Each row was made from one path, in order. Every step used is in the known rows, and no mark comes twice. Write each row's path.
In the rows, zero is written as 128.
Known rows:
gado zegon: [111 110 148  92 102  95  93 121 175 149 134 169 159 159 162 107 125 148
 168 133 129 137 138 161 135  84 161 131 208 136 130 160 118 154 142 106
 144 133 115 106 143 116 121 119 131 101  65 154 171 109 171]
sosu vurat zegon: [103 141 117 150  96 125 125 117 160 140 135 129 117 115 131 124 117 161
 166 157 115 112 153 132 102  65 152 155 150 135 136 125  81 150 152 133
 151 165 104 124 119 105  92 146 105 141 134 158 178 143 129]
dagetub vurat zegon: [ 82 108 105 126 151  98 113 160 139 142 153 151 125 126 117  95 161 135
 172 160 101 118 167 135 115  59 169 138 170 123  98 136 146 112 100 151
 119 194  96 109 108 118 122 129 107 142 115 170 193 118 148]
vurat rito: [106 171 124 109  98 111 117 163 149 140 152 125 151 149 143 106 161 121
 158 118 150 111 149 142  83 118 115  84 174 139 130 127 118 147 132 147
 155 152 156 105 125  94 103 102 123  97  93 144 144 179 122]
rusi sopiv vemezet gado dagetub vurat: [107  86 132 104 149 135 107 186 140 147  73 138 122 164 122 105 129 141
 164 143 194 158 132 154 119 195 162 133  80 171  38 106 180 145  40 152
 102 177 138 131 109  80 179 167 137 162 119 140 158  94 165]
sopiv vemezet gado dagetub vurat rito: [ 99 145 129 107 140 128 115 195 118 161 110 130 139 166 158  69 148 119
 145 133 186 167 171 177  70 167 148 102 109 172  49 104 175 147  59 153
 126 168 144 135 108  86 147 139 136 171  99 123 122 161 125]
rusi sopiv vemezet: [122 111 151 120 118 121  83 154 161 115  84 149 101 147 113 129 129 159
 195 118 205 129 107 115 153 199 140 121 100 163 105 119 154 175 110 127
 105 165 156 120 137  92 157 172 143 110 113 125 181  84 165]
sopiv vemezet gado figek: [124 137 143 119  94 110 141 156 169 123 108 155 129 163 162  87 133 183
 158 151 221 115 118 155 114 180 167 144 173 166 110 128 142 177  86  89
 146 126 119 126 133  76 172 168 157 152  73 113 153 116 137]
vurat zegon: [100 122 117 123 121  86 120 137 153 124 150 149 119 128 139 112 140 160
 170 144 105 101 143 125 135  69 153 129 183 116 131 143 124 154 115 113
 169 158  92 103 126 105 116 145 113 119 121 139 173 130 142]
gado dagetub vurat zegon: [ 74 113 115 104 161  99 113 162 138 172 134 158 138 151 132  75 131 112
 156 142  97 148 168 163 114  48 163 136 164 124  80 137 162 135  69 145
 158 194  97  85 115 106  90 119  86 161 138 135 142 143 148]
zegon gado vemezet: [137 120 165 159 120 122 127  86 153  94 179 132 116 133 142 129 165 147
 151  90 170 103 137 101 123 135 148 123 132 159 134 110 141 127  98  86
  80 152 163  76 137  74  93 149 106  80 138  97 211 130 162]
vurat rito gado dagetub: [103 157 130 129  98  93 113 176 133 160 126 115 177 180 166 109 143 106
 138 124 160 152 182 166  88 115 113  51 167 135 121 149 117 182 138 163
 195 145 140  74 117 104  96  99 144 114 103 137  81 174 132]
rusi gado figek: [116 162 106 118  90  86 151 131 187 143 133 138 143 189 152  98 163 157
 176 152 176 107  89 156 117 132 172 148 201 125 137 152 148 128  90  83
 164 131 140 100 155  88 159 119 122 108 111 142 132 159 143]
sopiv vemezet gado dagetub: [125 118 150 112 122 117 123 149 146 139 104 147 126 164 173  85 109 155
 153 139 187 144 140 169 109 186 158 130 133 171  91 114 159 177  66 103
 149 153 123 123 118  74 150 165 152 145 112  84 124 139 142]
gado rusi sopiv vemezet: [126 112 120 145 129 132  85 155 175  96  92 137 123 151 107 139 161 169
 205 130 165 134 130 103 171 186 158 102  74 177 112  97 171 184  90 137
  87 134 156 129 140  94 168 166 137  99 130 137 205 100 176]
gado rusi sopiv: [125 106 105 139 121 129 107 153 189 100 116 131 144 153 109 155 167 159
 187 138 122 110 129 109 161 145 160 109 117 158 121 104 151 159  86 142
 106 134 142 113 125  85 160 131 126  80 129 159 208 117 180]
rusi sopiv: [121 101 131 111 111 119 109 149 173 123 113 141 127 149 110 146 132 147
 178 131 160 102 106 124 140 157 142 126 143 139 118 129 128 147 109 131
 126 166 142 100 124  83 145 139 133  88 114 151 185 100 166]
sosu vurat rito gado rusi sopiv: [117 154  98 180  79 152 109 171 160 125  99  75 165 153 115 169 167 135
 162 150 160 145 181 123  91 136 128  65  85 159 121 108  87 176 167 204
 115 130 160 130 112 109 132 120 142 117 122 207 160 149 141]
vodav vurat: [124 142 114 119 108 112  96 150 188 176 122 154 159 151 135 105 100 124
 154 134 126 130 135 152  96 107 157 125 171 138 168 157  95 177 136 120
 162 149 138  90 118  80  94 129 105  72 113 115 145 132 151]
rito gado dagetub vurat sosu: [121 104 143 136 134  85 129 172 149 175 123 129 157 147 146  88 133 125
 128 148 143 154 184 187 127 136 173  96 159 146 122 161 133 164 118 165
 143 183  79  94 110 107 113 103 145 149 112 133 110 145 142]
vemezet gado sosu: [127  87 113  96  95 109 167 161 165 122 167 152 160 135 185 127 118 167
 116 175 113 139 142 163 112 169 171 150 176 133 124 146 116 113  78 109
 149 174  93 124 125  78 174 118 142 108 112 117 168 138 137]
rito gado zegon: [123  90 156 128  91  81  93 126 159 140 124 145 173 175 173 132 134 150
 156 155 152 148 167 157 142  99 162  89 205 132 148 177 103 178 178 129
 152 129 102  97 129 138 138 125 177 100  61 175 142  83 183]
zegon gado dagetub: [116 108 150 110 136 130 136  99 156 130 139 147 133 147 177  97 132 113
 144  88 151 138 149 144 123 115 153 143 154 148 126 137 134 136  76  75
 146 172 153  77 152  69  83 132 113 110 144  77 137 163 179]
figek vutome: [121 159 136 153 144 125 107  99 157 140 172 156 130 141 142 113 156 171
 151 132 179  74 132 155 120  82 178 134 193 156 145 153 125 132  97 105
 165 168 135  89 121  89 109 145 162  54 115 135 188 120 153]
sosu vurat zegon gado figek vutome: [ 95 168 118 168 110 153 135  89 163 138 150 135 118 116 142 109 156 173
 133 123 186 111 152 131 106  20 182 186 157 144 127 153  82 132 105  83
 161 151 122 110 154  93  81 183  99 147 138 154 183 132 146]
zegon gado: [131 108 146 125 124 137 132  95 162 102 155 136 123 131 163 114 153 134
 154 101 160 106 147 118 121 128 153 140 160 150 150 132 117 118 110  72
 113 174 157  99 148  85 107 139 138  92 118 104 182 139 178]
vodav vurat rito gado: [116 171 103 139  91 103  90 191 153 181 118 112 188 167 146 116 135 101
 136 130 151 160 173 153  71 109 127  50 154 133 158 166  86 195 175 165
 181 125 150  89 112 104  98 118 129  83 100 151  96 153 137]
vutome figek: [117 144 126 143 135 119 109  94 175 130 164 157 141 135 160 131 155 174
 178 124 157  75 145 133 110  78 178 143 158 142 136 147 112 131  97 104
 150 187 136 107 145  99 112 127 175  53  95 148 201 124 162]
sosu vurat: [126 146 139 149  87 140 130 105 174 144 127 136 133 128 134 133 107 149
 168 152 147 102 141 148  84 116 151 152 156 159 151 120  78 145 163 134
 122 170 135 118 113  91  95 120 129 111 115 146 181 152 136]
sosu vurat rito gado dagetub: [108 171 128 157  78 129 120 151 141 171 112  99 168 164 153 126 123 111
 136 138 166 158 185 169  56 105 117  84 136 151 126 131  79 179 174 181
 173 152 147 101 113 105  76 104 132 137 119 153 100 186 120]
vemezet gado dagetub: [122 106 127  99 120 112 157 146 157 148 133 143 155 173 178 100 112 146
 126 151 133 115 141 182  94 140 165 141 177 152  96 121 131 146  56 113
 177 148 108 103 100  59 139 126 138 126 108 105 125 160 146]
sopiv vemezet: [125 135 161 133 116 113  95 126 156 121 115 160 108 141 146 101 126 158
 190 128 191 123 130 132 131 174 145 121 141 164 140 128 143 173 131 102
 118 165 145 117 142 100 129 159 157 108 102 100 169 119 148]
vemezet gado rusi: [138 108  96 138 117 127 156 147 179  99 149 120 159 154 160 127 165 177
 149 171 112  91 154 139 115 149 184 119 152 168 126  94 139 141  65 125
 127 124 111 136  96  73 188 126 157 100 104 145 190 147 158]
sosu vurat rito: [107 186 118 137  76 144 122 142 157 156 133 109 145 134 132 123 137 130
 157 132 153 120 160 149  52 108 118 113 142 154 131 114  77 143 164 163
 136 158 160 122 116  92  86 102 115 122 106 159 158 190 111]
vodav gado dagetub: [143 122 121 118 156  95  97 114 190 168 118 135 150 168 150 113  87 131
 153 143 138 111 152 155 107  90 158 104 179 118 123 124 120 191  63 107
 184 139 134  56 150  74  55 122 122 137 127  96 111 165 194]
zegon gado dagetub vurat sosu: [120 107 143 102 157 130 138 138 156 159 147 133 128 115 157  67 152 109
 121  86 144 153 172 163 125 125 177 147 133 156 105 139 144 110  63 105
 106 196 120 109 146  75  85 119  94 158 138  93 145 172 154]
rito gado sosu: [127  84 133 141  89  84 132 144 153 122 152 151 169 142 178 146 117 149
 133 168 133 162 167 152 142 152 152 102 174 121 166 187 102 150 160 128
 150 179  97  87 142 124 137 110 166  88 115 125 142 113 158]

Write each row's path:
[ 94 105 133 111 142 111 126 118 142 125 147 142 121 133 167  96 143 128
 146  98 114 142 165 124 139  65 156 144 151 120 108 143 136 148  69  76
 171 167 114  89 150  89  81 160  87 143 159  96 140 151 169] -> vurat zegon gado dagetub
[111 109 138 114 150 126 123 166 135 153 105 151 127 161 158  73 128 136
 154 152 180 154 156 178  95 171 171 137 122 176  67 110 174 144  57 132
 117 176 123 128 108  86 156 150 149 163 109 110 143 131 145] -> sopiv vemezet gado dagetub vurat
[109 139  97 109  67 139 166 174 152 145 157 113 168 125 177 133 120 153
 104 170 123 160 161 169  60 154 145 138 136 142 104 132  83 110 111 152
 146 164 115 150 122  82 147 105 121 139 115 148 156 180 104] -> vemezet gado sosu vurat rito
[117 171 124 169  69 133 121 146 146 147 125  91 161 144 144 141 141 130
 148 150 174 131 181 148  56 115 120  83 142 152 144 130  63 164 198 181
 144 152 149 116 106 117  98 105 151 118 102 178 135 168 123] -> sosu vurat rito gado
[ 91 123 103 126 116 103 119 205 125 153 157 130 177 143 150 115 171 105
 135 160 135 187 203 162  87 116 135  72 152 127 110 165 130 110 140 191
 121 199 128 102 122 135 130  76 141 123  98 176 146 144 134] -> dagetub vurat rito gado sosu
[143 155 124 109 101  98 109 170 199 193 133 136 149 119 129  83 102 142
 129 123 121 128 133 164 121 139 174 122 158 141 175 163  88 186 132 119
 162 144  98 118 126  69  95 129  86 103 113 101 133 161 120] -> vodav vurat sosu
[107 123 125 152 107 150 132  92 157 122 141 118 110 108 146 124 139 152
 155 128 130 120 166 110 104  71 159 166 128 137 132 128  81 132 134 105
 124 170 127 128 139  99  87 163  99 147 149 142 187 144 152] -> sosu vurat zegon gado
[101 215 119 184  74 133 119 140 156 168 130 109 169 156 142 121 160 152
 126 144 227 123 165 168  61  66 141 101 175 155 140 156  67 168 167 163
 186 129 148  97 122 106  94 126 151 120  93 190 132 155 117] -> sosu vurat rito gado figek vutome
[132  95 137 113 114 131 110 166 159 109  86 132 111 155 129 131 130 172
 172 143 205 119 111 126 134 223 152 126  94 167  80 109 152 162  77 129
 107 155 139 142 117  77 195 185 162 123 104 138 180  82 162] -> rusi sopiv vemezet gado
[144 116 105 138 112 122 113 106 200 156 137 135 150 118 151 150  73 160
 141 182 118 142 162 142  99 109 162 133 150 111 149 145  69 153 115 120
 139 163 128  98 169  96  69 119 118 140 137 123 157 154 173] -> vodav gado sosu vurat
[118 135 141 180 105 139 130  87 150 112 161 111 100 106 130 138 144 164
 152 120 139 114 159  97 103  77 153 155 105 149 118 108  99 138 127 111
 101 156 130 111 131  91  75 170  74 131 163 135 212 135 138] -> sosu vurat zegon gado vemezet
[123  95 141 104 124 129 112 171 151 130  73 137 118 169 139 116 113 156
 163 133 200 144 113 146 129 211 150 129  89 167  63 108 162 178  55 126
 135 154 136 127 120  70 174 177 141 141 124 114 145 102 162] -> rusi sopiv vemezet gado dagetub
[ 90  92 122 143 146  83 115 163 125 156 125 140 156 163 147 105 139 118
 149 164 121 160 195 164 120  68 164  96 168 128 102 160 142 160 115 163
 168 180  86  76 104 126 109 124 136 150 126 156 118 117 162] -> rito gado dagetub vurat zegon
[ 82 155 116  95 145 115 110 185 132 182 132 139 163 163 138  75 149  85
 148 121 134 162 172 179  74  84 131 101 156 141  76 128 157 127  86 172
 149 187 147  83 117  92  79  84  93 144 115 139 122 187 129] -> gado dagetub vurat rito
[114 120 123 125  74 129 136 121 172 146 147 158 146 113 160 138  89 156
 139 164 115 162 143 156 108 129 151 164 148 134 155 156  81 125 154 126
 129 194 118 119 150 100  98 104 105 113 137 120 178 153 130] -> gado sosu vurat
[ 95 103 127 156 161 115 118 129 129 114 180 133 109 117 116 107 190 134
 157 122 123 124 173 104 117  66 169 135 125 138  83 118 165  99  77 124
  74 185 122  95 120 108 106 153  79 136 143 152 228 109 157] -> dagetub vurat zegon gado vemezet
[ 96 160 110 118  65 134 133 159 157 157 155 133 158 119 156 130 114 137
 128 145 120 176 162 157  77 126 124 129 132 132 131 148  79 126 158 153
 139 180 138 122 151 101  89  88  92 122 131 138 154 188 106] -> gado sosu vurat rito
[143 120 164 191  97  78 118 125 148 106 158 126 142 162 138 149 144 164
 158 146 171 104 149 125 124 142 140  70 161 152 151 134 126 178 160 146
 119 136 121  60  98 106 119 136 154  71 108 138 177 101 150] -> rito gado vemezet
[123  79 126 102 101 123 119 180 157 112 104 147 120 142 146 137 117 175
 152 153 181 162 116 133 151 235 153 139  86 152  81 133 151 149  71 123
 109 169 128 143 141  84 198 170 146 130 121 123 177  87 157] -> rusi sopiv vemezet gado sosu
[133  89  92 130 122 136 147 169 182  96 124 113 153 159 131 149 167 175
 157 164 126  98 132 124 132 175 179 119 117 165  97  90 143 142  48 142
 115 123 122 139 100  65 209 146 150 102 114 166 200 119 172] -> vemezet gado rusi sopiv
[128  90 111 138 133 155 118 123 178  80 130 119 130 139 132 144 185 139
 172 101 144 122 145  88 163 149 168 124  92 165 125 106 144 129  69 101
  79 149 169 114 152  76 150 151 127  87 146 136 210 120 201] -> zegon gado rusi sopiv
[ 94  85 117 111 119 108 133 125 146 104 179 150 120 104 175 117 147 149
 131 122  94 165 163 109 154  90 163 154 146 103 128 172 122 115  85  71
 142 184 102 109 173 103 113 153  91 126 155 106 177 131 160] -> vurat zegon gado sosu
[ 88 156 104 110 135 122 110 183 135 157 154 133 153 142 122  93 179 100
 163 137 143 130 172 155  69  96 132  94 162 143  97 122 143 101 116 180
 112 186 154 110 107 110 114  86 118 122  88 176 171 166 130] -> dagetub vurat rito
[ 80  78 103 112 151 118 129 147 134 125 174 155 127  98 150 102 164 125
 140 139  95 177 186 123 134  72 175 159 138 113  98 165 144  75  76 117
  99 216 102 113 151 121 116 131  91 149 146 143 196 118 161] -> dagetub vurat zegon gado sosu
[103 134 101 107 150 103 126 142 146 173 128 133 147 184 151  83 156 109
 169 151 130 149 136 178  93 123 183 138 148 137  91 129 184  94  56 130
 134 189 144 103 127  97 139  97 107 121 153 138 121 177 154] -> rusi gado dagetub vurat
[107 155  97 126  78  97  93 205 154 182 133 129 201 151 161 120 119 105
 114 141 129 202 178 161  87 123 129  61 145 119 158 194  81 182 168 162
 186 143 137  91 133 108  97 106 114  86 116 136  94 152 127] -> vodav vurat rito gado sosu
[121 100 131 132  92 159 145  94 165 118 158 140 135 103 178 135 117 139
 127 125 135 169 161 132 110 135 158 177 126 143 151 155  82 102 130  88
 101 199 144 119 172  91  92 126 104 116 153 102 184 153 159] -> zegon gado sosu vurat
[125 126 129 114 136 102 132 167 167 163 152 138 126 100 115  80 155 145
 145 143 128 111 159 166 123 136 180 135 164 152 122 137 135 115 105 151
  96 196  88 132 116  97 124 102 118 140  93 140 181 151 123] -> dagetub vurat sosu
[ 98 140 110 141 125 109 110 187 125 151 143 114 169 154 130 110 188 101
 153 151 158 140 196 153  72 108 135  63 162 143 111 141 132 125 147 196
 117 178 141 100  97 129 129  89 157 122  81 191 150 139 141] -> dagetub vurat rito gado
[105 187 121 159  52 123 135 159 164 158 110 104 169 159 138 124 142 137
 144 148 196 137 164 159  63  98 121  96 168 144 144 143  59 177 190 168
 166 130 142 102 126 106  96 110 136 142  84 181 120 167 118] -> sosu vurat rito gado figek
[121  84 146  92 110 122  88 165 162 124  83 141 127 165 140 126 130 174
 170 139 198 150 115 138 143 192 162 127 110 162  65 123 152 170  86 124
 111 128 129 151 132  99 203 185 154 136  77 162 178  60 176] -> rusi sopiv vemezet gado zegon
[113 158 139 143 127 139 136  91 174 127 164 155 131 146 160  93 177 159
 133  94 224  98 125 140 126  69 181 164 198 153 143 166 119 124  74  52
 157 144 154  75 170  72 100 159 137  94 108 115 175 125 172] -> zegon gado figek vutome
[106 158 133 145  62 127  98 144 150 162 116 104 176 157 156 136 139 131
 145 149 163 163 190 158  69  87 127  82 154 147 126 148  64 171 207 179
 148 128 137 127 123 134 103 109 144 132  72 203 136 148 135] -> sosu vurat rito gado zegon
[123  94 131  86  98 106 130 141 169 139 141 147 163 165 180 111 132 168
 136 159 134 124 141 169 110 116 179 139 201 145 101 138 117 136  96 111
 151 122  96 134 113  96 175 131 153 119  54 169 172 110 163] -> vemezet gado zegon
[125  99 131 163  68 110 134 131 160 135 136 136 163 128 170 159  98 156
 132 181 141 171 174 157 115 144 155 120 151 139 171 176  70 150 189 149
 137 182 106 104 134 121 117 111 156 111 125 142 150 125 146] -> rito gado sosu vurat
[117 164 144 140 116 120 129 138 160 133 127 156 123 162 156  84 151 200
 143 147 249 105 119 168 114 145 188 150 171 176 107 138 143 166  63  83
 164 126 125 121 132  80 171 189 173 128  80 121 161 107 138] -> sopiv vemezet gado figek vutome
[106 139 119 121  82 161 143 125 149 127 161 121 146 107 174 130 143 119
 117 108 142 182 175 132  86 130 134 144 114 140 133 147  80  98 131 112
 110 188 163 122 171  91  84 114  96 121 148 117 165 182 138] -> zegon gado sosu vurat rito
[139 119 122 147 124 130 125 146 162  95 119 131 129 152 160 109 156 181
 175 157 164 123 155 130 128 196 177 114 111 183 113  90 165 171  73 115
 108 130 130 154 116  85 191 165 170 120 104 115 184 128 154] -> sopiv vemezet gado rusi
[119 173 103 187  77 139 121 152 157 133 126  85 173 148 139 150 162 140
 157 154 148 141 198 135  72 114 136  68 118 164 148 114  81 173 181 191
 128 131 149 127 110 114 111 106 150 116 113 186 149 176 129] -> sosu vurat rito gado rusi
[138 159 127 157 109  88 129 111 158 120 167 115 123 172 138 130 172 165
 179 142 157  97 103 127 107 161 165 113 133 144 124 110 171 121  86 109
 107 138 153  93 121  89 149 132 107  65 150 133 180 150 135] -> rusi gado vemezet
[105 153 127 170 124  99 107 185 121 140 164 110 159 155 116 123 195 114
 152 143 165 134 187 140  70 112 128  49 137 153  94 123 146 129 140 205
  92 166 144  79  87 120 116  99 132 109  96 187 173 135 127] -> dagetub vurat rito gado vemezet
